Every row comes from one small tree of marks. The marks that hang from a mark follow it in brackets, in the order of their numbers. Every link used is in the known rows. Which tree was each row made from?
Known rows
k_639[k_150 k_773[k_535]]: [-17 -28  41   0  -9   8  14 -11  26  -1 -10 -23  25   9   7   8 -15 -17
   9  23   4 -19   5   0   7  -6  -9  26 -51   8  -5  15  21   5  16  -4
 -32 -16   3 -39  -9  -8 -13]
k_865[k_639[k_773[k_535]]]: [-11 -17  27   1  -6  10  21 -16  21   3 -14 -26  25  -4   2   6 -11 -13
  10   8   0 -24  -4   1  12  -1 -10  29 -66  17  -9  15  26   8  21  -4
 -27  -5  22 -25  20 -16  -6]
k_773[k_535 k_639]: [-20 -14  25  10  -2   8  19 -25  33   8  -5 -36   3   0  23   7 -17 -17
   8  28   4 -12  -3  15  11   1  -2  18 -40  13 -25  10  12  -5  21 -12
 -22   5  20 -29 -14   0   6]
k_299[k_669]: [ -5  -2  19  -8 -15  24  28 -27  25  11  -1 -25   4  -6  17  10 -10  -3
  13   5  -4   5 -18  13   7  -9   5 -11 -35  20  -4   6  18  -3  15 -13
  -6  -3  -5  -5  -1   2   5]
k_865[k_639[k_150[k_21]]]: [  2 -10  29   0  -2   4  29 -20  26   7  -8  -8   4  20  31   7 -10  -6
   5  35  -1 -10 -21  -9   9 -16   4  -2 -76  -8  -9  16  23   3  27 -16
 -23  -8   9  -5 -10   1 -10]
k_773[k_21 k_535[k_150]]: [-22  -9  13   9 -17   8  31 -12  23  24   5 -38  17  18  21  25 -18 -17
  16  16  -3 -10   8   9  14   5 -13  11 -31  17 -27  16  19   7  16  -5
 -15   0  13 -38 -23 -24  11]
k_299[k_669 k_773[k_21 k_535 k_639[k_150]]]: [-28  -1  19   0  -2  14  16 -15  35  14   8 -44  13   4  26   9  -9 -13
   3  48   0  -8  -8  19   5   8  -1  14 -55  10 -26  11  20   5  26  -3
 -29 -12  14 -47 -43   5  12]
k_299[k_669 k_773[k_21 k_535[k_150[k_639]]]]: [ -6   4   3  -2 -24  22  25 -12  25  31   4 -48  22   1  29  14 -10 -10
   5  16  -9   7 -11   8  14  14 -18   4 -40  14 -17  16  11   6  14  -4
  -5  -1   5 -38 -20 -13  15]
k_639[k_773]: [-13 -20  26  -2 -10   3  20 -21  23  -2  -8 -24  15   0   5   2 -10 -11
  14   2  -2  -7 -15 -20   7 -15  -6  11 -40  29  -5  14  22   3  13 -15
 -12  -7  -2 -15  16 -16  -5]
k_865[k_639[k_773[k_21]]]: [-17  -9   5   1  -7  -6  24 -17  14   7  -1 -22  24   4   6  10  -6  -6
  14   7  -5 -20 -20 -29  11 -12 -12  14 -63  35 -11  18  31  13  19  -9
 -16  -8  15 -19   9 -26   0]
k_639[k_150 k_773]: [-12 -22  37  -5 -10   3  16 -16  24  -5  -6 -13  19   7  11   3 -11 -11
  11  20   1 -11  -9 -22   5 -19  -6  17 -48  21   1  14  24   2  16 -13
 -20 -18  -5 -20  -1 -10 -14]
k_639[k_150]: [-10 -18  33   1  -6   0  24 -23  24   5  -2 -13   6  11  25   7 -14  -8
  11  25   2  -6 -13   0   6 -16   1  -2 -42  10   2  10  19  -2  14 -14
 -20 -14   0 -12 -23   3  -8]
k_299[k_773]: [-19 -15  22   2   1  -7  29 -26  31   5  -4 -35   6   2  15  -2   1 -14
   6  13   1  -6 -27   9   6  -7   1 -10 -39  15 -13  14  24   4  10 -14
 -13 -10   3  -2  -2  -3   5]
k_150[k_535[k_773[k_21]] k_639]: [-16  -9 -13  17 -27  -5  22 -17  28  28  13 -33  17  28  44  11 -17 -16
  10  24  -1   0 -26 -28  22   0 -12 -17 -37   7  13  14   9   2   4 -13
   1  -8   7  -6 -33  10   3]
k_299[k_669 k_773[k_535 k_639]]: [-20  -1  22  -1  -2  24  18 -23  40   9  -3 -49   5 -13  22   2  -5 -14
   3  29   0  -4 -13  32   7  10   2  10 -46  12 -26   9  17  -1  22  -8
 -19   0  15 -29  -6   7  15]
k_21[k_150[k_639] k_773[k_535]]: [ -8  -9  14  19 -10  13  21 -29  36  18  10 -30   2  14  22  10 -21  -6
  -6   0   0   0  -5 -22  17   4 -19   2 -30  -5 -15  15   6   1   6 -12
 -16   7   8 -11 -15 -34  -1]
k_150[k_21 k_639]: [  9 -15  15   5 -13   0  29 -23  29  14 -10 -24   6  13  35   2 -11  -7
   4  14  -3  12 -25 -27  12 -11  -9 -12 -49  -2 -11  17   2  -4  13 -21
  -5   6  -4  -2  -3  -8  -2]
k_639[k_773[k_21[k_150[k_535]]]]: [-30   1   9   9 -24   5  16 -14  42  19  17 -37  21  18  14  27  -4 -27
  12   3  -4  -2 -22 -36  16   2 -17   0 -37  16 -19  12  26  14  14 -23
 -12  -9   4 -13   3 -21  -1]
k_535[k_150]: [ -5  -7  24  -1 -16  12  29 -21  24  15   0 -22   1   8  25  14 -16 -12
  17  11  -4  -1  -9   0  12 -12  -5   2 -25  24 -11  11  22  -2  14 -17
  -5  -2   3 -11   1 -14   4]
k_773[k_21]: [-22 -12   7   7  -8 -11  32 -21  20  15   6 -30  10  12  18  13 -10  -9
  15  11  -2  -6 -17  -6   8 -10  -5  -9 -36  23 -19  14  18   6  11 -12
 -11  -3   4 -16 -20 -15   8]
k_773[k_639]: [-15  -9  21   5  -2   0  19 -29  29   5   0 -28  -5  -1  26   2 -14 -10
  12  24   0  -4 -18  -7   8 -12   1   4 -36  26 -18  10  14  -7  19 -20
 -13   3  11 -10  -5   0   7]
k_535[k_150 k_773]: [ -9  -8   9   5 -16   9  30 -19  24  13   8 -25   2  23  32   5 -19 -14
  16  27   0  -7  -4  -2  17 -11  -1   0 -25  19   5  11  27  -2  11 -12
   0  -6   5 -11 -14  -1   4]
k_865[k_639[k_150 k_773]]: [ -6 -16  32  -6  -5   3  16 -19  19  -3  -9  -6  19   3  11   3  -8  -6
  12  25  -1 -20 -16 -23   8 -19  -5  22 -69  20   7  14  29   4  22 -11
 -25 -18  10 -16  12  -9 -16]
k_865[k_639[k_150[k_535]]]: [-12  -6  32   2 -12  10  20 -20  31  15  -3 -10   9  10  31  19 -11 -15
  11  29  -1 -16 -26  -1  15  -9   0  -3 -62   1  11   9  22   1  21 -15
 -22 -18  17   4  -2   9 -12]

Write each row's tree
[  2 -16  31  -6  -5   7  20 -13  28  -2 -14  -8  16  16  19   5  -8 -10
   8  32  -3 -15 -18 -31   9 -19  -2  20 -81   2  -8  20  29   7  28 -15
 -22 -12   5 -12  11 -10 -16]	k_865[k_639[k_150[k_21] k_773]]
[-14   1  29 -10  -1  19  13 -25  38   5   3 -29  -1  -7  30  -2  -4  -9
   5  45  -1   1 -25  12   3  -9   6   4 -49  15  -8   7  21  -4  25 -16
 -18 -14   3 -21 -20  17   5]	k_299[k_669 k_773[k_639[k_150]]]
[  7 -19  19   0 -17   2  20 -17  29   3 -15 -25  17   9  25  -1  -8  -9
   7   9  -4  10 -24 -46  10 -15 -13  11 -56   8 -11  20   8   1  14 -21
  -5   2  -9 -11  14 -19  -8]	k_150[k_21 k_639[k_773]]
[ -5 -10   5   0 -27   2  18 -12  16  18   2 -26  24   9  24  11 -15  -8
  19   5  -9   5 -11 -54  15 -11 -28  21 -36  38  -9  20  13   4  12 -15
   2  -2  -3 -30   1 -31   1]	k_535[k_150[k_639[k_773[k_21]]]]
[-15 -22   9   9 -19  -4  18 -11  18  13  -5 -37  35   7  13   8 -14 -12
   9   5  -2  -7  -4 -28  11   2 -25  20 -50  21 -10  20   7   8  11  -5
 -16  -1   6 -42  -8 -21  -1]	k_150[k_639[k_773[k_21 k_535]]]
[-16  -6  24  -5  -7  23  27 -20  34  12  -5 -45  13  -8  12   5  -2 -13
   1  12   0  -6 -12  41   6  11   2  -4 -42   4 -17   9  21   5  15  -4
 -18  -6   6 -21  -5   4  10]	k_299[k_669 k_773[k_535]]
[ 10  -6  15   8 -16  16  29 -21  29  17  -2 -20  -8  27  39   9 -24  -1
   4  14  -7  13 -17 -44  16 -18 -15   1 -32   6 -21  25   6  -2  10 -21
   7   8  -8   7  -6 -45   0]	k_535[k_150[k_21[k_773] k_639]]
[-20  -7  20  17  -3  15  26 -28  39  12  12 -32  -2  17  11  15 -18 -11
  -4   3   2  -9   0  -3  15   1 -11   1 -27  -3 -29  14  20   6   9 -10
 -22   5   9  -9 -17 -36   2]	k_21[k_150 k_773[k_535]]
[  3 -12  21   7 -23  15  24 -18  25  23  -6 -29  14   5  31  11 -21 -14
  10  11  -4   1   0   0  17   3 -17  14 -32  10  -4  14   5  -6  13 -10
  -8   4   9 -30  -9 -10   0]	k_773[k_535[k_150[k_639]]]
[-23   3  20  16 -12  18  22 -28  49  20  17 -29  -9  21  24  23 -15 -17
   3   2  -2  -1 -23 -23  19  -4 -10 -16 -21   2 -19  11  18   6   7 -24
 -10  -2   3  22  -3 -30  -1]	k_21[k_150[k_535] k_773]
[ -5  -4  23   6  -8  20  32 -19  33  12   0 -24 -13  31  29  15 -21  -5
   9  13  -4   1 -12 -26  15 -18  -6   1 -28   8 -36  24  20   3  14 -19
   0   5  -6  11  -7 -51   4]	k_535[k_150[k_21[k_773]]]
[ -4  -2  15   7 -29  14   8 -22  45  18   7 -27  18   4  25  14  -6 -24
   8   0  -5  10 -28 -46  17   0 -22   4 -38   8   3  10  11   2  10 -27
  -7  -3   0  -5  22  -8 -10]	k_21[k_150[k_535 k_639[k_773]]]
[-16 -14  14  -2  -6  -7  19 -12  14   5  -1 -13  25  11  10  10  -9  -5
  13  27  -3 -21 -16 -32   8 -17 -10  20 -71  25   0  18  30  12  23  -7
 -25 -19  12 -27  -5 -16  -9]	k_865[k_639[k_150 k_773[k_21]]]
[-15 -17  25  13  -1  15  32 -18  35   7  -8 -34   0  27  18  12 -21 -10
  -1  16   2 -10  -3  -2  11  -6  -4  -1 -42 -10 -37  22  13   6  12  -9
 -16   6   3   0 -18 -43   3]	k_150[k_21[k_773[k_535]]]
[-18  -5  -8   8 -18  -3  32 -13  19  21  18 -30   9  33  31  12 -19 -11
  17  27  -2  -7  -5 -14  18  -8  -5  -2 -26  25  -8  15  28   5  12  -9
   0  -8   6 -23 -32  -9  11]	k_535[k_150 k_773[k_21]]
[-23  -5   0  12 -13  -1  23 -13  26  23  14 -18  16  35  38  16 -16 -15
  11  47   1 -23 -21 -15  20  -5  -2  -7 -63   1  18  11  28   8  19  -8
 -17 -24  22  -6 -36  18  -5]	k_865[k_639[k_150[k_535[k_773[k_21]]]]]
[-20 -14  20   8 -17   9  19 -17  35  14   7 -20   7  30  39  12 -19 -21
  11  39   5 -11 -16  -4  16  -8   4  -9 -39  -5  18   7  22   0  11 -13
 -13 -23   4  -3 -33  23  -9]	k_639[k_150[k_535[k_773]]]
[-19  -3   9  13 -12  12  19 -19  50  12   4 -38  -6  34  50   9 -18 -28
   7  49   3  -2 -25 -18  20  -7   7  -3 -47  -7 -13  13  17  -3  21 -22
  -3   0  10   3 -13  14   4]	k_150[k_21 k_535[k_773[k_639]]]
[-23 -10  14   7  -3 -10  18 -20  25   9  11 -23   5  15  32  10 -17  -9
  11  42   1  -8 -13 -19   7 -15  -4   7 -47  23 -17  11  17  -1  22 -15
 -23  -8  10 -32 -41  -2   4]	k_773[k_21 k_639[k_150]]
[-26   8   5   4 -11  17  27 -19  42  25  19 -52  18   6  12  18   1 -19
  -1  15  -4   0 -13  22   9  20  -7 -11 -41  -1 -32  10  25  16  17  -7
 -22  -3   9 -34 -22  -9  16]	k_299[k_669 k_773[k_21[k_150] k_535]]
[-17 -13   7   7 -30  -1  12 -13  28  19   0 -33  28   8  25  17 -11 -17
  14   3  -6   2 -28 -49  16  -4 -23   4 -43  24  -2  17   8   6   9 -18
  -4  -8   0 -11   0 -14  -4]	k_150[k_535 k_639[k_773[k_21]]]
[-20 -18  22   3  -7   0  18  -8  16   7  -5 -21  35  12   6  15 -12 -10
   9  28  -1 -29   1 -12  10  -2 -14  30 -75  12  -6  18  27  15  24   1
 -35 -15  21 -43 -15 -17  -8]	k_865[k_639[k_150 k_773[k_21 k_535]]]
[-26  -2  18  20   3  17  17 -30  45  10  15 -37 -11  12  20  12 -21 -14
  -3  22   3  -7   0  -9  14   0 -10  15 -29   5 -36  12  15   0  17 -14
 -22  10  18 -17 -18 -33   7]	k_21[k_150 k_773[k_535 k_639]]
[  8 -11  21   6 -22  18  27 -14  31  23 -10 -33  11  17  40  12 -20 -16
   6  21  -5   9  -3  -8  18   4 -16  11 -45  -7 -18  19   2  -3  17 -13
  -8  10   4 -26  -4 -18   1]	k_773[k_535[k_150[k_21 k_639]]]
[ -5  -9  37  -2 -14  16  15  -9  38   7 -14 -15  17  20  28  17  -7 -21
  10  33  -2 -13 -28 -31  15 -12  -5  14 -80  -8  -6  19  25  10  27 -20
 -20 -16   7   1  18  -5 -18]	k_865[k_639[k_150[k_21 k_535] k_773]]
[-10   3  26  -7 -14  35  28 -16  33  19  -3 -44  10  -4  19  14  -7 -15
   7  18  -5  -1  -5  40  12  11  -4   7 -35   9 -19  12  24   3  17  -5
 -11  -6   7 -28  -3  -7  11]	k_299[k_669 k_773[k_535[k_150]]]
[ -6  -9   5  11 -24   3  27 -15  19  30   3 -35  21  14  31  19 -20 -11
  12  15  -5   1   1  -7  16   7 -22  10 -34  16 -15  17   6   2  12  -7
  -8   3  11 -39 -25 -22   8]	k_773[k_21 k_535[k_150[k_639]]]
[ -8 -13   3  11 -25   5  20 -21  32  20   3 -28  11  21  44   5 -18 -18
   9  23   1   2 -27 -19  20  -3  -7 -14 -35   0  23   9   7  -5   5 -16
   2  -8   4   3 -15  22  -4]	k_150[k_535[k_773] k_639]
[-26  -8  37   4  -2   3   9 -21  46   9   1 -32   1   8  40   7  -5 -27
   8  48   2  -7 -30  -1   9  -4   1   3 -48   6  -7  11  19  -1  20 -21
 -21 -19  12  -8 -17  17  -1]	k_299[k_773[k_639[k_150[k_535]]]]
[-28  -1   4  10  -3 -12  28 -23  39  19  20 -42  10  14  15   9   6 -19
   2  14  -2   0 -27  -7   8   2  -7 -18 -37  11 -28  14  28  15  11 -17
 -18  -5   8 -16 -16 -14  12]	k_299[k_773[k_21[k_150]]]
[-25  18  -3   1  -5  13  18 -27  47  20  26 -48   1  -2  25   9   1 -12
   3  27  -5   9 -29  -3   8   4  -2  -8 -40  20 -34   8  25   7  24 -19
 -13   0  10 -26 -16  -5  20]	k_299[k_669 k_773[k_21[k_150] k_639]]
